Each row comes from the steps of one walk. Every step used is in the known rows, and no mark comes twice. Write the walk behind each row, first mark first.
Known rows:
tato > dodudi > zapuz > fugisu: [ 35.5   2.3 -16.8  -9.9 -15.9  28.2 -14.0  -6.6  20.9 -26.4  12.4 -17.5
  -1.7   3.3  18.4   6.0 -10.9   9.3  -9.1 -11.8]
zapuz > fugisu > nimo > dodudi: [ 12.2  23.5  -9.1  13.6 -24.7  37.9  -2.4 -14.8  -3.4 -21.6 -12.9   5.7
   5.6 -10.2  27.0  14.6 -13.5  23.8 -10.2 -32.3]
zapuz > dodudi: [ 15.0  11.7  -1.4  13.6   9.5  16.1  10.7  12.4   5.0 -15.3   9.3  12.6
  -3.2  -4.1  27.1  15.9 -12.0   6.2  -4.4  -9.6]
zapuz > fugisu: [ 28.1  10.7 -10.5   3.4 -14.5  28.6  -4.8  -1.6   6.7 -15.6   1.1   2.5
  -4.4  -8.4  16.3   9.1 -12.7  -1.5  -0.6  -2.3]
nimo > dodudi > sapes > fugisu > tato: [-63.2 -19.3  -3.4  20.1 -26.8  26.3   3.9   9.4  19.1 -13.5 -17.9  -3.8
 -17.4 -11.7  27.9  19.4 -16.6  17.1  -9.6  -6.4]
nimo > dodudi > tato: [-18.6  15.4   1.3  25.0  -4.6  -1.3  12.5  11.2   1.6 -32.7 -13.7  -1.2
 -15.4 -10.8  16.0  11.8  -9.4   9.2   8.2  -1.7]
zapuz > fugisu > sapes > dodudi > tato: [-48.9  17.1 -15.9   8.6 -30.0  28.2  -5.1   3.7  25.7 -37.5 -13.9   4.4
 -17.7 -15.9  29.6  15.3 -18.8   4.3 -10.1  -1.0]
dodudi > sapes: [-10.7   4.4   3.6  13.5  -0.5  -9.4  -7.7  -0.9  16.9 -14.6   0.2   6.7
 -13.2  -1.7  11.9  15.5 -21.4   5.3  -8.1  19.9]
dodudi > nimo: [ 12.2   5.2  -3.7  13.4  11.8  -9.8  -5.9 -12.7  -2.3  -7.3  -1.3  12.8
 -14.4  -3.1   6.4  -4.5 -21.2   7.0 -12.0  22.1]
nimo > dodudi > zapuz: [ 30.8   4.4  -6.7  20.6   6.4   3.9   2.5  -1.0  14.0 -29.7   3.5  -6.1
  -0.2   3.4  22.6  15.2 -11.9  17.2   1.0 -17.0]
tato > dodudi > sapes > fugisu: [-50.8  -8.3  -6.2  -6.4 -17.0  23.6  -7.4   6.2  31.6 -19.8   1.4 -12.5
 -21.9   0.6  23.1   3.4  -4.4  11.0 -16.6   6.4]
tato > fugisu > nimo > dodudi: [-23.4  18.3 -12.2  11.9 -16.4  29.9   4.7 -19.6  -6.4 -19.9 -16.6  12.8
 -10.5  -6.4  21.9   7.5  -1.8  18.8 -15.1 -32.9]
zapuz > fugisu > tato > dodudi: [-29.9  -6.5  -9.4   4.8 -33.8  35.2  -4.9   9.3  -3.8  -5.1  -7.5 -14.0
 -13.6  -9.8  14.7   7.7 -19.6   2.6  -7.4 -19.3]
sapes > dodudi > nimo > fugisu: [ -8.7  -4.5   5.0   9.0   4.8  29.0  -3.4  14.8   2.2 -11.5  -5.7  19.5
 -14.3   2.6  31.3  -0.4  -7.9  14.4 -20.6  19.3]
tato > dodudi > nimo > fugisu > sapes: [-40.5  14.1 -11.3   4.5 -17.7  21.6 -22.1  11.7  -3.6 -22.4  -1.3  11.3
  -7.6  -5.8  20.2 -11.5 -12.9  28.3 -36.8   4.7]
zapuz > fugisu > nimo: [ 20.2  21.8 -13.2   6.9 -21.2  27.9 -11.2 -22.0  -7.5 -11.4  -4.4  14.2
  -3.9  -8.4  14.5   9.7 -19.7   7.7 -13.7  -9.2]
nimo > fugisu > tato: [-18.8  -6.1  -1.5  24.7 -18.3  27.0  -2.0  28.8 -22.7  -1.2  -6.8  17.8
 -15.4  -7.1  13.8  10.0 -16.9   0.5  -8.2   4.5]
dodudi > nimo > fugisu: [ 20.0   5.5  -0.8   9.1   1.1  14.6 -10.5   7.9 -11.7  -9.8  -0.2  22.7
  -8.8  -2.5  13.2  -6.1 -10.4  13.3 -19.3  28.0]
dodudi > sapes > fugisu > tato: [-55.3 -21.1  -7.7  13.5 -23.7  15.9  -4.8   2.7  15.5  -3.6  -9.9   4.5
 -26.3  -9.0  15.2  14.2 -23.4   0.7 -12.3  16.8]
zapuz > fugisu > nimo > dodudi > tato: [ -3.7  27.9  -8.3  14.4 -31.0  24.1  -0.6 -13.9  -5.0 -32.2 -19.7   6.0
  -5.6 -16.8  18.7  13.9 -14.6  19.3  -6.1 -12.3]
zapuz > fugisu > sapes > dodudi: [-34.0  12.6 -16.5   8.2 -24.0  41.6  -6.7   2.9  26.8 -26.7  -7.1   4.6
  -6.7  -9.9  36.9  15.3 -17.3   8.3 -14.5 -20.8]
zapuz > fugisu > sapes > dodudi > nimo: [-26.5   8.9 -16.6   2.4 -17.2  30.2 -14.3 -14.0  24.9 -22.7 -10.2   9.7
  -7.1  -9.8  32.8   4.4 -23.8  17.7 -26.3  -0.3]
dodudi > tato: [-11.0  13.8  -3.6  19.0  -2.1 -11.7   3.9   5.1  -1.0 -22.9  -5.0   6.9
 -24.8  -9.4   3.6   7.3 -16.1  -7.0   4.4  21.5]
nimo > dodudi > zapuz > fugisu > tato: [ 22.8  -8.3 -13.2  16.8 -25.5  30.1  -2.3  -3.2   8.3 -19.6  -6.7  -9.6
   2.6  -7.7  23.1  21.8 -22.6  15.3  -1.2 -24.8]
dodudi > nimo > fugisu > tato: [-11.5  -9.4  -1.0  19.8 -11.6  15.1  -9.0  11.1 -25.5   3.2  -9.2  23.2
 -15.9  -8.2   9.1  -1.8 -23.5  10.2 -20.2  24.8]

Write each row's walk:
[-45.8 -18.0  -5.2   8.5 -18.7  29.6   3.3  10.4  21.0  -6.4  -0.9  10.6
 -16.2 -10.9  30.6  22.8 -20.2   9.9 -17.3   5.7]	zapuz > dodudi > sapes > fugisu > tato
[-16.9  -5.2   2.2  12.6  14.5   4.4   1.8  -5.5  11.9  -8.5  -7.3   9.2
 -20.2   2.6  23.7   1.9 -18.5   8.6 -12.7  13.1]	sapes > dodudi > nimo
[-23.1   8.0  -8.1   1.8 -12.4  29.8  -4.1 -13.5  19.6 -15.7   2.9  22.0
  -8.2  -5.3  33.1  19.2 -14.3  21.7 -29.2   2.4]	zapuz > dodudi > sapes > fugisu > nimo
[ -0.5  16.7  -0.5  13.6   3.1   1.9  12.3  12.8   3.5 -25.4   2.9  13.6
 -14.8 -11.1  18.7  15.4 -13.3   2.0  -0.3  10.3]	zapuz > dodudi > tato
[-55.2  21.6 -24.7   6.4 -26.3   6.1  -5.5  -8.2   8.2 -35.3 -12.2  15.0
 -28.5 -17.3   7.3   2.0 -10.3  -1.9 -14.5   7.1]	dodudi > tato > fugisu > sapes
[-41.6  16.8 -12.9  19.0 -22.0  24.0   7.3  -8.7  -1.7 -30.8 -19.3   6.9
 -21.9 -11.6  22.2   6.3  -5.9  17.2  -7.6  -8.3]	sapes > fugisu > nimo > dodudi > tato
[-20.9  20.4 -13.2  19.1 -17.9  26.3 -13.2  21.7  -4.4 -24.6  -0.5  21.9
  -4.7  -8.3  22.3   5.3 -11.8  11.9 -19.6  -1.5]	nimo > fugisu > sapes
[-61.5   3.2 -19.7   0.9  -9.5  22.1  -7.9 -18.3  22.4 -21.1 -13.8  17.4
 -23.2  -6.7  27.0  -3.0 -12.2  13.3 -31.4  -1.5]	tato > fugisu > sapes > dodudi > nimo
[-33.0   4.9 -10.9   7.7 -17.5  16.5 -12.6 -21.1  13.9 -12.6  -5.4  15.2
 -19.2  -3.8  17.8  10.7 -17.0  13.1 -24.0  13.2]	dodudi > sapes > fugisu > nimo
[ -1.0  -7.0   1.7  15.3  -6.8  28.9  -0.6  19.0 -19.3   0.8  -1.5  29.4
  -5.2 -10.6  24.2   6.7 -20.0  19.0 -25.6  13.9]	zapuz > dodudi > nimo > fugisu > tato
[-12.0  22.1  -2.6  28.1  -5.5  12.4   3.8  -9.4 -10.8 -17.8 -12.6   9.1
  -3.6  -3.9  21.9  13.1 -15.9  22.9  -9.4 -28.6]	fugisu > nimo > dodudi
[-25.8  12.2 -14.0  19.1 -16.3  37.2   5.3 -10.0   0.1 -20.1 -13.5   7.2
 -10.3  -5.3  30.1   6.8  -4.4  21.3 -12.1 -28.5]	sapes > fugisu > nimo > dodudi
[-40.3   4.0   2.5  18.3   1.7   3.2  11.2  12.5  13.3 -23.7 -10.8   3.7
 -30.3  -2.9  20.4  12.4 -13.7  -5.4   3.6  12.1]	sapes > dodudi > tato
[-14.9  16.3 -17.0   5.1 -13.9  21.0  -4.7 -25.4 -10.1 -10.1  -7.9  21.8
 -19.8  -4.5   9.3   3.2  -8.1   2.8 -19.3  -9.5]	tato > fugisu > nimo
[-24.5  -6.3  -7.5   3.4 -10.5  16.4  -6.1  -0.9  28.5 -17.4   0.4   4.0
 -19.5  -3.6  20.0   9.2 -10.0   3.6 -11.4  20.2]	dodudi > sapes > fugisu
[-17.9  10.3 -18.8  12.2 -12.9  27.9  -3.3 -16.3  -3.5 -10.4  -4.8  15.3
 -19.9  -3.1  17.5   2.4 -11.5   5.1 -15.7  -4.9]	sapes > fugisu > nimo
[-60.2  10.5  -9.8   5.3 -16.7  20.9   4.8 -18.2   3.6 -22.1 -20.7  18.6
 -36.2  -5.9  19.0   8.5  -6.3  -0.2 -15.8   0.7]	sapes > dodudi > tato > fugisu > nimo
[-38.2  13.0  -4.5   6.2 -22.3  18.2  -5.2 -24.0  10.9 -23.0 -16.7  13.3
  -8.7  -6.5  23.0  16.2  -8.3  26.5 -23.9 -15.1]	tato > fugisu > nimo > dodudi > sapes
[ -2.7  -4.4 -11.1  14.0 -27.4  28.0  -3.0   2.9  -5.2  -2.4  -8.5   2.4
 -11.5 -14.0  12.0  13.8 -25.5  -4.3  -2.0  -5.9]	zapuz > fugisu > tato
[ 20.9  17.6 -25.1  10.9 -25.8  29.8 -13.4  -9.5  26.7 -42.4   0.1  -4.8
  12.9  -9.1  31.4  17.2 -17.6  26.5 -11.9 -31.1]	nimo > dodudi > zapuz > fugisu > sapes
[-19.9 -15.0 -10.4  15.6 -10.0   2.4  -5.5   3.5  -0.6  -8.8   4.0 -13.5
 -18.7   4.8   8.5   9.3 -25.5   5.2  -8.1 -10.5]	fugisu > tato > dodudi > zapuz
[ 62.3   4.1 -18.4  -0.5  -9.4  20.2 -12.1 -13.5  17.4 -22.7  11.4  -1.0
   0.2  -0.5  15.1  12.0 -16.4   2.0  -3.5   1.8]	dodudi > zapuz > fugisu
[  9.6  -7.4  -5.8  15.1  12.8   8.8   1.1  -0.4  25.2 -20.8   6.2  -0.9
 -14.7  11.4  27.0  16.1 -16.0   1.9  -3.2  -2.9]	sapes > dodudi > zapuz
[-73.0  15.1  -9.3  23.0 -10.9   2.3   1.1   9.5  17.7 -34.0 -13.8   8.3
 -26.7  -9.9  24.4  13.8 -21.9   2.8  -9.1   2.9]	fugisu > sapes > dodudi > tato
[-63.6  24.0 -19.7  12.2 -29.1  15.6   3.4  -1.6  12.8 -44.9 -20.6   7.1
 -19.4 -19.8  19.2   6.8  -4.2  14.2 -10.1 -16.3]	nimo > dodudi > tato > fugisu > sapes
[-11.6  13.4  -9.5  -3.1  -8.3  20.2  12.8   2.5   8.8 -28.1  -1.7  16.8
 -21.7 -14.0  18.4  10.0   0.6  -1.3  -6.5   5.8]	zapuz > dodudi > tato > fugisu
[-57.0  10.3 -10.0  22.5  -4.9  15.2  -0.5   8.5  19.1 -23.0  -6.7   7.6
 -15.5  -3.2  32.5  14.0 -19.8   6.6 -13.5 -16.6]	fugisu > sapes > dodudi
[ 27.2  12.6 -19.6  -6.5 -22.5  27.4 -20.8 -26.1   6.0 -22.2   7.8  -6.4
  -1.1   3.9  16.6   7.2 -17.2  18.5 -22.0 -17.9]	tato > dodudi > zapuz > fugisu > nimo
[-32.1  -4.1  -3.2   9.5 -14.0  26.0   2.5   4.9  32.6 -26.2  -8.1  -3.3
  -9.8  -5.6  32.8  14.3  -4.1  20.0  -7.6  -3.5]	nimo > dodudi > sapes > fugisu
[-14.7   2.8  -2.6   3.5   5.1  -2.0  -7.2  -5.4  -0.1 -10.5  -0.2  -4.7
 -16.8   1.3   9.8  -9.7 -15.8  14.0 -16.8   8.5]	tato > dodudi > nimo
[ 29.9   8.7   1.8   4.6   6.5  28.9  -2.2  15.6  -6.7 -13.0   8.1  29.0
   1.4  -4.9  28.3   2.4  -7.0  22.3 -23.5  17.5]	zapuz > dodudi > nimo > fugisu
[-49.9   6.8 -10.0  17.6   2.2   3.6  -8.2  -8.2  17.0 -18.4 -10.2  13.7
 -16.3  -4.0  27.8   2.4 -26.5  16.5 -25.3   4.0]	fugisu > sapes > dodudi > nimo
[-65.9  16.2  -6.5  19.4 -21.0  26.6  -3.2  29.8   9.0 -35.9 -12.6  19.2
 -21.5  -9.5  31.7  11.0 -10.1   8.8 -16.4   8.8]	nimo > fugisu > sapes > dodudi > tato
